What can hang from each mark
j681: j799
j846: j217 j799
j799: j681
j484: j217 j346 j799
j346: j484 j846
j217: j56 j846
j56: j346

Each row was made from one small tree. The marks that hang from a mark follow it in brackets, in the order of their numbers. Every link used is in the known rows. Write each row's tree.
Known rows
j846(j217): [-31.4  -4.2 -15.1  52.1 -21.9  -7.6 -30.8 -45.5  -6.2 -28.1   3.6   6.2
 -22.8 -23.9  18.3  -5.0   0.1  -9.3  12.8  30.6 -12.7  18.2  34.1   1.2]
j484(j217 j346 j799): [-49.6 -13.2 -26.3  37.5 -53.0   8.4 -14.5 -33.9 -22.8 -36.0 -22.8  27.6
 -12.1   9.9  12.7  -0.9  -8.2  26.2   0.2  40.3  21.2   3.3 -17.6   6.5]
j681(j799): [-21.6   6.9 -20.3  22.1 -24.8   1.5 -42.9 -45.3  -4.6 -17.7 -11.8  20.2
 -18.1 -46.6  12.0  -6.0  -9.8  -3.1  33.6  27.5 -30.9   2.2  25.3   9.2]
j56(j346(j484)): [-44.1  -6.7  -5.4  18.5  -8.8   5.4 -27.4 -17.7  -5.0 -22.9 -19.6 -22.5
 -16.2 -35.0  -9.6 -44.7  -7.9 -12.4  11.7  22.3   2.8  10.7  22.7  -1.6]
j346(j846): [-32.8  -6.8 -13.7  53.0 -25.4  -2.9 -15.3 -47.3 -14.2 -29.1  -3.0   3.7
  -4.7 -34.9  -9.2 -36.1 -12.5  -2.7  18.7  20.4 -28.2  10.6   4.0 -34.6]
j217(j56 j846(j799)): [-29.1   6.0 -21.6  30.0 -47.3  11.1 -42.5 -48.6 -15.4 -15.4   8.4 -40.9
 -38.7 -11.7  -8.8  24.5   2.0  17.8   0.1  43.8  -4.7  39.0  20.2  -1.2]
j484(j217): [-48.7  -2.1 -18.6  37.7 -29.0  -7.1 -13.0 -23.0   1.0 -39.0  -1.3   9.2
 -20.9 -14.9   6.6  11.3 -17.7   3.5  16.6  30.7   0.4  -3.2  16.6   2.9]
j56(j346): [-33.6 -12.4 -21.1  30.7   1.3  11.8 -28.3 -37.7  -9.9 -21.8 -17.3  -3.5
 -15.9 -26.0   4.2 -22.5  -9.4 -20.8  12.6  24.5  10.4  10.9  24.0 -19.4]
j484(j217 j346): [-46.4 -19.1 -19.2  40.0 -30.4   0.0 -16.0 -35.1  -3.5 -36.1 -10.3  16.7
 -24.5  13.8  12.6   6.6  -7.9   9.5  12.4  27.2  -2.0   6.1  -4.9  17.3]
j56(j346(j484(j217 j799) j846)): [-65.5 -14.0 -13.5  36.3 -57.9  -0.3  -0.9  -4.9 -24.0 -30.2 -28.3 -14.9
   2.1 -61.6 -21.8 -50.7  -6.8  10.1 -14.0  33.9  29.5   8.2 -14.7 -27.8]
j217(j56(j346) j846(j799(j681))): [-15.9   1.8 -30.5  12.2 -49.0  30.4 -43.7 -35.9  -7.4  -4.9 -14.4 -36.6
 -39.0 -21.3   1.2   6.8   0.6  19.6  -0.7  25.6  34.5  51.0  32.9   4.6]
j217(j56(j346) j846): [-17.3 -12.3 -13.8  25.2 -33.9  37.4 -47.2 -42.4 -27.7   1.7 -12.4 -46.5
 -42.9 -16.8  -7.2 -11.3   2.0 -14.2  -0.5  39.3   9.6  30.8  16.9 -21.4]
j56(j346(j846)): [-37.9 -16.6 -23.6  44.5 -16.7   9.5 -19.6 -40.7 -16.6 -18.8 -19.2  -5.3
  -7.3 -43.8  -9.8 -48.3  -7.5 -25.7  10.2  18.4  -5.7  15.5   5.6 -40.1]
j346(j484(j799(j681)) j846(j217)): [-31.7   0.6  -3.6  49.4 -70.9  -4.5 -14.2 -25.0 -22.2 -32.0 -18.5   0.8
  -2.3 -56.8  -4.7 -60.3  -2.0  34.3   3.5  22.3  12.6  27.2  15.9 -10.6]
j484(j346(j846) j799): [-31.9 -17.7 -23.8  56.2 -51.7  14.7 -17.1 -59.0 -36.3 -25.6 -23.2  18.3
  -1.3 -12.0  -0.7 -48.3  -3.7  19.0  -0.8  27.5 -13.2  21.4 -30.2 -25.0]
j484(j217 j346(j846)): [-47.1 -24.5 -19.6  53.9 -53.2  -5.8  -6.8 -42.7 -10.2 -33.2 -12.0   9.1
 -13.9  -5.5  -4.2 -21.3  -2.9  11.5   3.9  20.6 -12.4  15.3 -23.8 -11.0]
j217(j56): [-31.9  -2.0  -8.9  39.4 -30.6   4.3 -33.2 -52.9 -30.8 -30.3  -2.0 -20.4
 -31.3 -11.9   1.6   5.9  -9.5  -0.2  16.4  30.8 -29.9  15.5  18.2 -15.8]
j56(j346(j484 j846(j217 j799))): [-58.9 -13.3 -12.4  50.4 -36.8 -14.9 -24.2 -29.4  -6.6 -24.0 -11.6 -29.6
 -12.3 -66.3 -19.6 -35.7  15.2  -6.6 -15.8  23.8   6.5  44.7  16.1  -1.4]
j484(j346(j846(j217)) j799(j681)): [-16.2 -17.3 -24.4  61.8 -71.9   8.2 -20.0 -55.0 -28.8 -24.0 -26.4  27.7
  -7.7 -18.8  20.8 -45.3   7.2  31.4  -0.9  20.4  12.1  35.7  -1.6 -10.5]
j56(j346(j484(j799) j846(j217))): [-45.6 -17.2 -11.9  51.7 -52.8   3.8 -23.3 -27.2 -30.8 -19.8 -25.4 -17.4
  -7.2 -69.2 -13.3 -66.6   8.2   0.1 -18.4  36.0  14.8  28.3   1.0 -29.7]
j846(j217 j799): [-43.5   6.8 -24.8  49.1 -28.1 -19.8 -28.6 -46.6  -2.8 -33.3   8.5   1.0
 -22.1 -31.2  11.6  20.7   2.7   6.4   3.5  31.3  -0.2  30.8  37.7  17.4]
j846(j217(j56) j799(j681)): [-28.4   8.1 -23.5  44.5 -51.3  -8.1 -33.0 -48.8 -14.8 -31.1  -1.5 -15.6
 -31.2 -26.3  23.5  32.9   6.7  28.5   2.1  23.6  10.9  47.7  39.7  15.7]
j484(j217(j56 j846) j346 j799): [-31.7 -16.1 -21.0  35.0 -82.9  29.8 -30.4 -41.7 -36.9 -16.5 -12.4 -18.5
 -42.3  23.0   2.8   8.9   4.8  35.8 -15.4  54.5  21.7  26.3 -23.3  -0.1]

Write each row's tree
[-58.9  -7.2   1.0  38.8 -52.5 -17.7  -3.5  -9.7  -1.0 -40.4  -4.1 -18.1
  -8.0 -41.8 -25.1 -36.7 -11.1  11.0  10.1  22.9 -10.1   5.4  -1.8 -10.4] -> j346(j484(j217) j846)
[-29.6  -6.1  -5.6  12.7 -60.8  37.4 -40.5 -26.9 -38.8  -1.1 -22.9 -58.2
 -32.4 -34.1 -18.4 -37.9  -0.4  11.0 -15.2  53.3  20.1  29.3   1.2 -15.9] -> j217(j56(j346(j484(j799))) j846)
[-45.3 -16.6  -2.7  37.0 -23.2   3.6 -20.4 -21.6 -11.5 -21.1 -23.6 -27.4
  -4.2 -53.8 -26.5 -69.7  -8.6 -14.1   7.5  17.3 -10.2  16.3   7.4 -25.8] -> j56(j346(j484 j846))
[-33.9  -5.2 -36.0  51.8 -41.7  -2.1 -24.8 -39.1  -3.8 -24.4 -18.2   0.7
 -11.5 -55.0   8.4 -20.6   7.9   5.1  -2.0  10.2  33.3  45.7  32.3  -8.0] -> j56(j346(j846(j217 j799(j681))))
[-46.2  -9.8   6.3  60.4 -79.2  -4.8 -23.8 -38.6 -55.5 -26.5 -11.6 -38.7
 -23.2 -55.1 -14.4 -38.0  10.3  20.5 -15.7  43.4 -20.6  31.2  -6.0 -26.5] -> j346(j484(j799) j846(j217(j56)))
[-65.2   5.1  -6.1  26.3 -52.7  -7.8  -5.2  -2.4 -14.4 -44.7 -15.7  -2.6
  -7.1 -27.7  -6.2 -12.1 -16.0  32.1   2.8  41.3  18.8  -5.5  -2.5   5.0] -> j346(j484(j217 j799))
[-57.3   0.0  -6.3  55.5 -45.8 -30.4 -18.6 -34.8  -3.2 -35.7   1.1 -25.0
 -11.7 -58.8 -18.9 -29.8   9.2  13.3  -0.7  26.9 -19.9  34.8  16.8   5.1] -> j346(j484 j846(j217 j799))
[-50.0   3.0  -7.5  30.5 -79.7  -9.2   8.2   3.0 -11.2 -42.5 -22.2   6.2
   7.1 -47.2 -15.5 -45.9 -20.6  44.5   4.5  21.1  24.2   7.1  -5.6  -9.2] -> j346(j484(j217 j799(j681)) j846)
[-42.0 -10.4   7.2  56.7 -43.0 -20.1 -20.9 -32.3 -10.6 -30.7  -2.4 -20.7
 -14.5 -48.1 -12.2 -52.5   4.2   2.1   5.5  24.5 -24.4  23.5  16.0 -13.1] -> j346(j484 j846(j217))
[-42.9  -2.4   8.4  18.0 -67.8   5.3 -26.1 -10.9  -6.0 -21.0  -1.2 -60.5
 -41.8 -11.4 -19.9   2.5  -4.2  20.9   3.6  44.9  -4.2  17.7   9.6   9.9] -> j346(j484(j217(j56 j846)))
[-29.5  -4.3 -29.0  22.9 -40.0  24.5 -43.5 -43.9 -20.3  -1.8  -7.7 -50.0
 -41.7 -18.8  -8.8  13.6   5.9   2.9 -10.2  41.5  17.3  46.6  23.2  -6.4] -> j217(j56(j346) j846(j799))
[-51.9  -7.9 -34.8  44.4 -21.4   0.7 -21.2 -44.2 -11.5 -24.1 -17.6 -11.5
  -3.5 -53.6 -10.4 -24.6  -2.3  -9.9   1.7  20.6   4.7  30.7  10.0 -22.7] -> j56(j346(j846(j799)))
[-32.1 -27.1 -15.1  77.2 -79.0   8.4 -30.0 -70.4 -63.0 -20.8 -16.7 -17.4
 -29.3 -15.4   9.9 -24.5  19.5  19.2 -19.6  39.3 -19.3  42.4 -23.5 -25.5] -> j484(j346(j846(j217(j56))) j799)
[-48.0   2.2   0.6  19.8 -89.3  15.5 -22.5  -9.3 -28.8 -20.2 -10.8 -48.5
 -35.2 -17.7 -16.3  -4.6  -5.6  38.1 -13.2  57.0  18.6  15.7  -6.2   1.3] -> j346(j484(j217(j56 j846) j799))
[-45.0  -7.4 -28.9  51.7 -29.5  -0.7 -38.0 -53.7 -26.7 -20.9  -6.6 -34.0
 -38.8 -39.6  11.6  28.2  16.8  -7.8 -18.3  35.8  15.0  46.8  31.0  -0.5] -> j846(j217(j56(j346)) j799)
[-45.9 -19.7   4.3  40.1 -39.0   9.5 -27.8 -30.3 -32.4 -19.5 -20.4 -56.9
 -23.3 -52.4 -26.2 -51.1   1.0  -9.9  -4.5  22.1 -24.9  28.6   0.9 -35.0] -> j217(j56(j346(j484 j846)))
[-23.2   9.5 -25.7  15.4 -75.8  20.7 -17.7 -14.4  -2.0 -23.3 -16.3  14.3
 -17.7  -9.5   9.4  -7.1 -19.2  41.8   9.0  39.3  55.4   4.5  12.4   6.2] -> j484(j217(j846) j799(j681))
[-43.5 -15.4 -29.3  53.1 -38.4  -4.4 -23.1 -58.2  -9.3 -28.0  -9.2   2.1
  -4.5 -10.4  -8.6 -19.6   2.0  17.0   7.1  18.2 -23.8  34.8 -12.2  -1.6] -> j484(j346(j846(j799)))
[-80.9 -11.0 -19.0  35.0 -41.9 -14.0  -3.5  -6.5   2.0 -36.4 -15.6 -31.8
  -4.5 -55.9 -28.9 -22.6  -2.3   7.7 -11.6  21.6  20.3  26.5  -2.9  -7.2] -> j56(j346(j484(j217) j846(j799)))
[-41.5 -20.9 -21.8  74.4 -62.1  -4.6 -34.0 -73.0 -34.9 -23.5  -1.3 -24.6
 -30.8 -18.0   1.3   5.4  25.8  16.9 -15.2  29.3 -25.9  56.6  -3.7  -1.7] -> j484(j346(j846(j217(j56) j799)))
[-34.1  -6.8 -15.4  26.8 -54.9  18.6 -14.0 -13.0 -21.0 -24.1 -41.0  -7.5
   9.6 -54.5 -15.2 -81.4 -12.2  21.5   3.4  16.6  31.3  22.1   4.6 -24.8] -> j56(j346(j484(j799(j681)) j846))
[-27.4  11.2 -27.7  43.2 -33.6 -15.9 -28.1 -40.0   7.6 -35.7  -0.6  14.1
 -20.0 -31.1  20.1  14.0  -4.0  21.5  13.1  17.5  22.8  32.3  46.0  27.4] -> j846(j217 j799(j681))
[-32.0 -19.8 -15.3  50.9 -28.3  12.2 -38.7 -52.6 -33.7 -16.2  -9.4 -28.2
 -42.6 -33.9  16.1   4.0  11.0 -23.7  -7.9  35.3   6.2  35.3  30.4 -15.1] -> j846(j217(j56(j346)))
[-58.5  -4.9 -14.8  34.0 -26.6  -8.3 -19.2 -21.4  -4.2 -25.7 -15.3 -30.3
  -5.0 -58.7 -28.4 -47.6  -1.4   2.3  -2.2  19.2  -4.4  31.4   9.7  -9.7] -> j56(j346(j484 j846(j799)))
[-43.5   2.7 -19.6  56.7 -47.3 -10.4 -34.8 -57.4 -26.9 -32.3   6.9 -26.6
 -38.5 -30.6  12.7  38.8  12.2   8.7  -7.1  40.2  -8.0  39.9  31.1   4.7] -> j846(j217(j56) j799)
[-45.2   7.0 -25.4  26.3 -67.7   3.4 -26.5 -31.6  -9.4 -19.6   9.0 -42.7
 -39.1  -7.7  -7.9  44.7   0.8  27.8 -10.9  48.3  12.5  32.4  11.4  11.1] -> j484(j217(j56 j846(j799)))
[-34.1 -23.4 -19.5  64.6 -26.0   1.7 -27.3 -46.4 -21.0 -18.0 -11.8  -6.4
 -15.6 -55.2   1.9 -40.0   6.1 -27.7  -3.9  23.2   1.2  27.4  18.8 -33.6] -> j56(j346(j846(j217)))
[-39.9 -17.6 -25.4  66.2 -48.6 -14.3 -28.3 -63.9  -9.8 -28.9  -1.8   1.9
 -18.3 -17.5   2.6 -11.1  18.2  11.2  -4.4  23.1 -17.4  47.9  -2.1   3.8] -> j484(j346(j846(j217 j799)))
[-30.5   1.3 -22.5  60.5 -72.4 -11.8 -24.7 -54.1 -23.1 -31.9  -1.3 -18.9
 -24.7 -44.2   7.5   5.7   8.8  25.6  -0.3  17.5  -3.5  51.8  24.4  -5.7] -> j346(j846(j217(j56) j799(j681)))
[-61.7   8.5 -13.3  29.1 -66.3 -22.4   3.2  -2.5  17.7 -48.2  -9.8 -12.0
   1.0 -45.4 -18.6 -20.0 -12.9  43.9  12.5   8.4  18.2  22.0   8.9  15.7] -> j346(j484(j217) j846(j799(j681)))
[-56.8  -9.1 -25.2  35.6 -48.8  19.3 -16.7 -28.4 -47.0 -26.9 -28.0 -20.4
 -24.1 -32.6   7.1  13.8  -3.8   2.2 -20.6  44.9  34.9  12.9  -2.9 -23.9] -> j484(j217(j56(j346)) j799)
[-27.3 -16.6 -21.1  26.1 -47.0  14.9 -27.9 -33.1   8.8 -14.1  -4.8  -0.8
 -36.3  24.0   2.3  -5.3  -1.5  11.9   7.0  35.0   9.0  18.2  -5.2  17.6] -> j484(j217(j846) j346)
[-27.8 -25.0 -15.2  70.5 -40.3  -5.9 -28.4 -61.8 -13.1 -23.7  -7.6   3.0
 -17.4 -10.7   7.7 -36.7  12.4  -2.3  -1.2  21.5 -23.5  33.3  -2.0 -13.0] -> j484(j346(j846(j217)))
[-54.4  -5.2  -0.1  59.9 -64.4 -21.6 -28.3 -42.0 -26.8 -31.5   5.8 -57.4
 -22.7 -54.9 -17.3  -9.3  15.0  18.9 -13.8  34.1 -27.3  49.5  14.3  -3.2] -> j346(j484 j846(j217(j56) j799))
[-55.2  -0.8 -18.8  38.7 -63.0   6.1 -11.7 -32.6 -41.6 -39.8 -10.2 -15.2
 -23.2 -19.0   9.1  22.2  -9.4  20.8  -7.5  48.1  13.0   3.8  -3.4 -15.0] -> j484(j217(j56) j799)
[-49.5 -11.0  -8.6  37.5 -39.3  11.6 -17.7 -20.1 -33.5 -20.3 -30.9 -15.7
   4.7 -56.2 -22.7 -73.8  -8.2   4.3  -7.7  29.2   9.0  13.7  -8.6 -37.9] -> j56(j346(j484(j799) j846))
[-58.3  -2.5 -19.5   9.4 -44.0   3.1 -23.5   3.7  20.0 -17.6 -10.0 -38.6
 -25.3 -26.9 -20.3  -2.0  -1.0  14.3  -9.4  39.4  43.0  26.6  17.8  26.3] -> j56(j346(j484(j217(j846(j799)))))
[-30.9  10.6 -10.3   4.4 -80.0  14.0 -15.1   7.4   2.4 -24.6 -16.1  -4.2
 -14.6 -14.6  -2.4 -28.5 -18.0  49.7   7.1  35.0  50.6  11.2  11.7  20.1] -> j346(j484(j217(j846) j799(j681)))
